Each row comes from the steps of one walk. Every step used is in the known rows, and no mark comes twice. Write the walk behind each row, first mark first.
Known rows
gadavu > fakezo > feduv: [  6 -18   5  -8  -6   4 -17 -10  26  -5 -31 -22  -6  -7  -2  36 -22  27
 -24  -4  -6  -9  -1  -9  -1  25  10 -10 -31  -5  -2   9  -6   0 -30 -16
 -16 -11  -2 -19 -14   1 -18  -7   8  42 -19  19   2 -11  20  15  -1  23
  18]
segeg > fakezo: [  6  -3   0   1  -1   8  -7   6   1  -2  -5  -2   6   9   0  16  -2 -14
  -9  -7  -1  -2  10 -10   3   5 -25  -8  27   1  -7  12  -1   5 -33   3
   6   2 -11   3   1  -3  19   8  -1   8  12  -3  11   5 -33 -23   1  19
   5]
fakezo > feduv > bavog > zeto > remo > zeda: [  0  -4  -3 -45 -21 -11 -22  -1  40  12 -11  -4 -14  -5 -11  26  -3  23
   2 -42   7  10  11   1   2   4  -1  24 -21  -9   7  86   2  -8  -3 -19
  -6  16  -7 -10  -1   5   2  -8  52  47 -14  24   5  13  -8  19  60  28
 -35]
remo > zeto > fakezo: [ 11 -24   4   3  -3  -3 -19   1  25  21 -12  15  -7   8  -1   3 -20   4
  30  -9 -29   7  15   2   2  12  53  -2 -26   4   2  35  -9  -5  -7 -10
  14 -14   7   3 -21  -7  14 -11   0   6  11   7  10   8   2  -8  16  19
 -15]
fakezo > zeto > remo: [ 12 -15  -8   3 -14 -31  11   3   5 -37 -38  -9  -7   8 -26 -11  23   3
  -7  -8   4  18  12  -6  -6   3  -5   2 -17  -6  -5  -8  -6 -11   7 -19
   4  43   9 -15 -16  -8  -8 -22  -1  -6   4  -1  -8   0   2  -1  -1  20
   0]
bavog > zeto > remo > zeda: [ -7  15   1  -5  -6 -12   3   7  17  15  10  16  -3  21  -8  -9   0   1
   5 -20  -4  31  23  -3   5  18  -7  17 -15  -8  12  86 -10  -5   3 -27
   6  29 -10 -11   0   3  -3   0   7   9  10  11   4  13  -3  13  52   4
 -36]
feduv > fakezo: [  7 -20  -8 -12  -6   2  -6  -5  23  -8   0 -16   8   8   5  15 -13  -1
 -14   0  -2   3  -7   2   1 -30   8 -21 -15   6  -6  -2   5  -1 -28 -25
   0  11  -9  -4   9   2  14  12  -7  -1   9  -1  -6  -2  16  12   5  -9
  -5]
gadavu > fakezo > feduv > bavog > zeto: [-12 -28   9 -47  -1 -10 -13  -5  45  18  -7 -10  -7 -18  -2  39 -18  17
 -15 -24  -2 -15   2  -1   3   7   9   1 -50   1  -1  29  21  11 -30 -23
   7 -36   3 -17 -16  13  -4 -11  30  45 -31  16   3   6  13  29  44  34
 -22]
tura > gadavu > fakezo: [  6 -24  -3  -8  -5   0   5   1  15  -8   4  -6  16 -28  -8  18 -21   8
  30   5  -7   7  -1 -14  -1  31  -9   8 -13   7 -14   7  -5   5 -31 -13
  -9 -20  -7   4  23  -1 -12   0  -9  -5   8  11  13 -23  26  16  14  -2
  -2]
zeto > fakezo: [ 11  -9 -16   0   3   0  -2  -4   7  -1  -4   9   3  16   0   4 -10   1
   1  -6 -15  -3   2   5  -5   4  49 -11  -5   1  -1  -4  -6  -1 -17 -21
 -19  -2   2  17 -27  -4  11 -10   0   6   7   9   5   7   1 -12   1   4
   5]
zeda > remo > zeto > fakezo > gadavu > tura: [ 34  18  24  10 -14 -26   1   3  29  36 -11 -11 -14 -37   5 -19  29  30
  33  -1 -19   7 -11  -6  11   6  56  20 -16  -6  16  22  -1 -35   5  20
   3  -7 -13  -7 -10 -20  12 -39  -2  17  -1  22  19  -1   9 -27  33  26
 -10]
fakezo > zeto > remo > zeda: [  5  -5 -14  -5 -22 -21  -6  -3  20 -26 -35 -14  -9  23 -14 -11  10   4
  -1 -18  -1  27  19  -4  -6  18  -7   7 -10  -6   4  38 -19 -17  10 -23
 -12  38   1 -19  -8 -10 -19  -9  13 -11  12  -4  -3  13  -2   8  10  14
 -12]
feduv > bavog: [ -3 -13  -6 -39  -2  -1  -3  -5  14  10   7 -11   4  -4   4   4   2   0
   0 -12  16 -11  -5   5   0 -18  -8   5  10  10  -7  -8  25   8  -2   4
  -7 -10   8   5  10   1  10  -6  28  -1  -3   2   4  15  -7   3   4   8
 -14]
zeto > remo > zeda: [  3   9 -12  -6 -15  -4  -4  -4  14  -2  -5  -3   1  20  -7 -11  -8   6
  -3 -13   4  22  12   0  -1  17 -14  11   8  -2   4  58 -19 -10  -1 -20
 -23  46  -8  -8   8  -7  -5   0  12  -6  15  16   9   6  -1   0  19   2
  -8]
bavog > feduv > fakezo > palom: [ -7  -6   7  -3  -8  -5 -53  -4  25  17  -4 -26 -14  25   4  -6  10  -2
  -9 -21 -10  14 -12 -10 -16 -28  27  -8  -6  -6  -7  -4   7   4 -26 -10
 -13   1 -17 -26  19   0  13  22   0  32   3   0  -1 -19  26 -16  -5   8
   6]
zeda > remo > zeto > fakezo: [ 22 -28   5  11 -24  -4   2   4  28   5  -4  10  -8   4   3 -17  -2  18
  25  -6 -22  18  15  -8   6  15  57  12 -18  -1   6  28  -8 -10   0   5
   2   7   4  -2 -21 -13  17 -21   8   2  17  12   8  12   1  -5  22  24
 -12]
remo > zeto > fakezo > gadavu: [ 21   6  10   5  13 -15 -24   7  36  33 -30   0 -16 -11 -10   0 -20   2
  31 -16 -29   0   6  -5   6  11  48   2 -37  -3   0  24  -7 -11  -7  -5
  21 -13  15   7   1  -5  -1 -16  -2  29  -2  14   8  -2   6 -22  25  16
 -14]
segeg > fakezo > gadavu: [ 20  27   7   0  13  -4  -8   9   8   6 -23 -15  -4 -14  -4  14  -1 -14
  -3 -15   1 -11   1 -16   4   7 -30  -4  14  -5 -13  -2   2  -4 -31  13
  11   4  -7   6  22   0   8   0  -2  30   4   0   7  -5 -30 -37   8  18
   6]
tura > gadavu > fakezo > feduv > bavog > zeto: [ -1 -39   8 -54 -10 -15 -11   9  43   5   4  -5   0 -55 -13  50 -16  25
  36 -26  -7  -3  -4 -15   1  19   0  17 -44   5 -12  34  14   8 -31 -18
   6 -48  -7   4  10  11  -6 -12  34  46 -24  20  11 -17  22  34  55  24
 -26]
fakezo > feduv > bavog > zeto > remo: [  6 -10   8 -40 -10 -20  -5   5  25   5 -14  -3 -13 -19 -23  20  17  20
  -2 -33  11   8   1  -4  -5  -9  -1  16 -24  -3  -4  41  13  -3  -7 -13
  14  26   0  -8 -11   2  10 -23  45  52 -18  24   3   1 -11  17  51  31
 -27]
zeda > remo: [ 11  -3  -1   8 -23  -5  22  -1   1 -18   9  -1  -6  -5   5 -16  17  16
  -4   3   8  12   4 -11  -2   3   4  14   6 -10   8  -5   4  -2   5  18
 -12  26  -6  -9  -4  -7   4 -12   8  -6   6   7  -3   4   1  -2   6   5
  -3]
gadavu > fakezo: [ -5 -13  -3  -8   0   2   4  -8  17   2  -1 -12  10   9   2   5 -24   3
 -20   6  -3   0   8  -8   1  23  -7  -9 -20   6   1   2   5  11 -27 -16
 -11  -7  -2 -12  -2   5  -8   1 -10  -7   1   3   8   1  18   9   2   5
   4]
bavog > zeto: [-11   4  11  -2   7  -8  10  15   4  16  17  22  -5  -3   1   3   7  -7
   9  -7 -10   9   6  -1   4   0   1   5 -24  -1   9  27   5   6   5 -11
  25 -13  -4  -1  -9  11   1  -3  -5   9  -6  -4  -3   3  -1  10  34   0
 -26]
zeda > remo > zeto > fakezo > segeg: [ 27 -30  16  19 -20 -18  -8  -1  37  -6 -16  25 -10  -1   9  18   1  39
  21  -3 -22  19   9  -3  -3  24  48   1 -18   2  -2  54   6  -8  -5  -6
  11   9   7  -2 -23 -25  19 -55  23  19   9  13  -9  17  14 -32  39  26
  -4]
remo > zeto: [ -4 -16  21   6  -5   0 -19  11  16  21  -6   2  -4  -2   1  -7 -12   2
  29  -3 -17   9  11  -2   7   8   7   9 -22   4   8  37  -4   4  10   6
  32 -10   8 -12   6   2   0   4   2   3   3  -2   4   6  -1   2  16  12
 -19]
bavog > zeto > fakezo > palom: [  8   4  -1   8  -5 -26   4  -1  22  34  -8  21 -16  11   2   2   3  -5
   4 -20 -25  11  20   1 -11  -3  48  -8 -42  -3  -6  35  -1  -5  -2 -29
  22 -20   9   8 -20   7   1  -3  -7  39   2   9  -2   4  10 -34  38  16
 -15]
tura > gadavu: [  8 -12  -3  -3  -6  -3   1  13  -2 -11   7   6   6 -39 -10   9   5   6
  51  -3  -6  10  -8  -8  -1   8  -9  15   3   4  -9   5  -6  -2  -2   6
   3 -11  -5  18  25  -4   0   1   3  -5   5   6   7 -25  12   7  10 -10
  -6]
tura > gadavu > fakezo > feduv: [ 14 -29   1 -11 -11  -2 -16   3  27 -18 -24 -18   1 -45 -14  47 -18  31
  28  -6 -13   3 -10 -18  -2  37   3   9 -29  -4 -13  11 -12  -7 -34 -10
 -15 -22 -12   1   7   0 -17  -5  10  42 -14  24  13 -40  28  19  15  14
  11]

Which walk is each row?
[ 28  38   2  -4  13 -21   0  -7  12  33 -15 -15  -7 -29  -4   3  24  14
  10   1  -9 -17 -24   8   0  -5  50  -2  -2  -3   5 -12  -2 -29  -8 -10
 -17 -18 -16  11 -12 -14   8 -32 -12  21 -15  22  15  -8   9 -35  15   6
  14] | zeto > fakezo > gadavu > tura
[ 14  46  20  -5  10 -23   2  -1   3  35  -5 -25  -3 -45   1   0  34  10
  10   7   2 -13 -27   4   3  -7  -2  11   2  -1   9  -8   4 -25   8  11
   1 -15 -18  -5  15  -6  -4 -19 -11  16 -21   7   9 -14   6 -23  14   2
   8] | fakezo > gadavu > tura
[  9 -18  -2   3 -10 -14  -3   9   6 -29 -34 -12  -4  15  -5  12  14 -16
  -9 -10  -7   3  14  -6   2   5 -19 -17  13   0 -10 -10   1   4 -20  -6
  16  -9  -3  -8 -15  -4   6   0  -3   0  10 -18   2  12 -35 -19  -9  35
   2] | segeg > fakezo > zeto
[ 22  25  11 -14   5 -22  -3 -10  29  27  -7 -42   0 -34   8  14  23   6
   0   7   2  -9 -36   3   0 -34   7 -11 -13   0   3  -7  12 -21 -19 -18
  -3  -5 -25 -11  23  -7  10  -6 -16  16 -12   9   6 -13  22 -11  17  -8
   2] | feduv > fakezo > gadavu > tura
[  2 -32  -3 -48 -10  -1 -21 -19  41   3 -24 -34  -3 -12   2  39 -24  27
 -27 -16   7 -22  -5  -3  -2   9   3  -6 -23   2  -8   1  16   7 -33 -10
 -21 -20   4 -15  -5   5 -10 -10  31  39 -20  21  10   2  14  18  10  32
   4] | gadavu > fakezo > feduv > bavog
[  7 -18   6 -32   7 -22  -5  -1  34  15  12  35   1  -3   4  42  -5  18
   7 -17 -10  -8  -1  18  -4  -7  40 -13 -22  10 -12  46  36   8 -20 -41
  11 -25   7  17 -24  -6  26 -53  37  32  -9   5 -11  27   3 -17  59  18
 -23] | feduv > bavog > zeto > fakezo > segeg
[  8 -19  20  15 -28  -3   0  13  18   6   2   4 -15  -7   6 -20   7  16
  25  -2  -7  24  11 -16  10  10   9  24 -18  -4  10  31  -1  -8  14  30
  21  11   1 -17   8  -9   2  -9   8  -6  10   2   2   9   1   5  20  19
 -19] | zeda > remo > zeto
[-12 -13  -3 -16   6   5 -49   9  13  -1  19 -11  -6  17  -3  -3   2  -3
  -5 -13 -11   8 -20  -3  -1 -26  32  -5   6  -5   7 -13   3  12 -34 -13
 -30   4 -21 -16   2  -1  31  11   0   8   1   6  -2 -13  15  14  -5  -5
  -1] | bavog > feduv > fakezo
[ 22 -17  -6   5 -16 -22   8  10   4 -40 -44 -19  -3  20 -24   4  22 -11
 -17 -14   1  20  20 -16  -8  11 -31  -9  12  -3 -13  -1  -6  -7 -24 -12
  12  44  -2 -11 -14  -8   9 -16   6   2  15  -5   2   9 -32 -19   2  36
   4] | segeg > fakezo > zeto > remo
[ 20 -11  -4   7   6 -11  -9 -11  17 -11 -15  24   1   5   2  39  -5  24
  -2   1 -19  -6  -4  15  -7  15  39 -23  -6   3 -13  21   7  -6 -19 -35
 -11   1   5  16 -24 -17  12 -47  13  26   0  11 -11  10   9 -31  18   4
  18] | zeto > fakezo > segeg
[ -6 -11  10 -38  -3 -11 -14   5  24  15  -4  -4 -18 -24  -1  33   6  15
   5 -30   3 -12  -3   2   1 -18  12  10 -25  -3  -1  26  22   4  -3  -6
  15 -30   1   1 -14  11   2  -9  38  50 -28   9  -4   5  -6  17  43  26
 -29] | fakezo > feduv > bavog > zeto
[ 16 -27   8   4 -10  -4 -41   4  36  13 -41   0 -18  -9  -8  28 -18  26
  25 -21 -33   2   5   0   2  16  69   0 -39 -11   6  37 -21 -15 -11 -13
   9 -20   6  -1 -35  -7   2 -12  15  51 -15  23   7  -2   4  -2  14  35
  -3] | remo > zeto > fakezo > feduv
[  8 -19   5  -4 -19 -14   0  -7  26   9 -17 -16   7 -26  -3  16 -13  14
  25  -6 -10  13   6 -21 -14  28 -13   5 -29   7 -25  16  -6   0 -21 -13
   6 -21   1  -6  38   0 -27   5 -10  24   7  11  14 -33  41 -19  17  10
   9] | tura > gadavu > fakezo > palom
[  2 -19 -18 -10 -23 -22  -4 -16  38 -21 -39 -24   3  31 -11  -4 -15   9
 -22 -12  -2  21  27  -8  -4  42 -11  -2 -25  -2   1  38 -16  -9 -17 -43
 -22  26   2 -30 -10  -7 -26 -12  -3 -11  16   2   4  15  13  13  12  22
  -8] | gadavu > fakezo > zeto > remo > zeda
[  2 -27  -5 -12  -9 -28 -35   8  20 -39 -20 -24 -15  28 -26 -14  26   0
  -9 -23  -4  26 -10  -7  -8 -21  26  -5  -8  -6   2 -23  -1   1 -26 -31
 -21  50 -13 -31 -16 -10  20  -9   6   0  10  -2 -10 -12  13  21  -8  10
  -3] | bavog > feduv > fakezo > zeto > remo
[ 20  39  19  -7  11 -16  -4   6   1  26 -13 -27   0 -33   0  16  34  -3
  -1   3   3 -16 -16  -5   6   1 -21   0  29   2   5   4   3 -18 -25  15
   7 -15 -27  -3  21  -9  14 -10 -13  27 -10   8  20  -5 -27 -45  16  23
  11] | segeg > fakezo > gadavu > tura
[  9 -28  -9  -4 -11 -26  12 -12  25 -32 -39 -23   2  17 -21  -2  -1   7
 -27  -4   1  20  17 -13  -8  27  -8 -11 -34   0  -5  -5  -4  -1 -20 -36
  -8  38   7 -29 -18  -6 -17 -26  -5  -9   9  -1   1   1  14  14   5  23
   4] | gadavu > fakezo > zeto > remo
[ 15  26   8 -42  17 -33   4   0  27  58  10  -8  -8 -38   1   8  30   7
  19 -19  -6 -18 -20  13   5 -22  48  11 -22   7   7  13  27 -15  -6 -17
   1 -42 -11  16 -14  -2  20 -38  12  27 -24  17  16  10   1 -18  59  15
 -30] | feduv > bavog > zeto > fakezo > gadavu > tura
[  0 -17  11 -39  -5  -1 -19  10  23  10  -7  -7  -9 -16  -3  46   3   0
  -5 -32   1 -14   3  -3   5  -8 -10  -1   2  -8  -5  36  21   5 -36   0
  25 -28 -10   1  -8  11  21  -3  41  60 -19   9   4  11 -40  -2  42  50
 -23] | segeg > fakezo > feduv > bavog > zeto
[ 16 -11   9   1 -11   8 -26   7   8 -13 -32 -14  -7  -7  -5  42   0   8
 -14 -15  -6  -8   0 -10  -1   9  -9 -10  15 -11  -8  14 -10  -5 -37   6
   2  -4 -13  -5 -13  -3   6   5  17  53  -7  13   7  -9 -32 -18   1  39
  18] | segeg > fakezo > feduv
[ 26  24 -14   1  17 -14  -3   1  16   5 -25  -4 -13  -9 -11   2  -9   0
   7 -15 -14  -9  -3   0   1   3  44 -10 -18  -5  -8 -15  -6  -9 -14 -13
 -14  -2   7  17  -6  -5   0 -23  -5  26  -3  17   1  -6   5 -24  10   1
   5] | zeto > fakezo > gadavu
[ 13 -23   8  -2  -1  -9 -13 -15  30 -16  -8   2   7  -1   7  49  -7  19
 -10   4  -2  -2 -10   9 -10 -21  -3 -29 -15   8 -18  25  20   4 -32 -40
   4  12  -7  -7   9  -9  16 -22   5  17   1  -3 -21   7  26  -9  19 -10
  11] | feduv > fakezo > segeg
[ -7 -13  14  -6  11  -5 -57   1  21 -11  13   5  -2  12   0  30   7  18
  -7  -8 -10   2 -25   5  -8 -15  22 -13   8   2  -4  13  17  10 -36 -27
 -23   4 -21 -18   4 -13  32 -24  14  29  -3   0 -18  -4  22  -6   8  -3
  11] | bavog > feduv > fakezo > segeg
[-12  -6   5 -36   3 -13   2   8  17  22  27   9  -1  -9   1   2   3  -6
   9 -16   6  -5   4   4   5 -20  -1  10 -10   8   1  21  28  11   0  -8
  23 -24   1   3   1  10  13  -8  25   7  -8  -6  -1  17  -5  12  40  11
 -40] | feduv > bavog > zeto
[ 24  19  22   0  12 -26 -16  -1  29  56 -19 -10 -10 -37   0  -1  16  13
  40  -1 -26  -5 -14   5   7   2  53  10 -24   1  10  27  -5 -28   1  -4
  16 -27 -10  -2  -8 -16   8 -27 -13  23 -10  18  23  -4   9 -27  31  17
  -6] | remo > zeto > fakezo > gadavu > tura
[ 12  -8 -13  -5 -25 -17 -12   2  21 -31 -43 -17   0  34 -11   5   6 -10
 -10 -22  -2  28  29  -7  -2  22 -30  -5  23  -3  -3  46 -17  -9 -21 -23
  -5  36 -10 -16  -3 -10   2   0  13  -4  23  -5   7  18 -35 -17  13  36
  -7] | segeg > fakezo > zeto > remo > zeda
[ 13 -23 -20 -11 -29 -22 -12 -11  44 -32 -38 -29  -3  31 -10   8  -1  -2
 -11 -21   1  30  14   0  -5 -13   0 -12 -21   2  -2  35 -14 -11 -18 -50
 -19  46  -9 -25   0  -9  -5   3   2 -10  21  -8  -5  15  14  16  12   1
 -16] | feduv > fakezo > zeto > remo > zeda
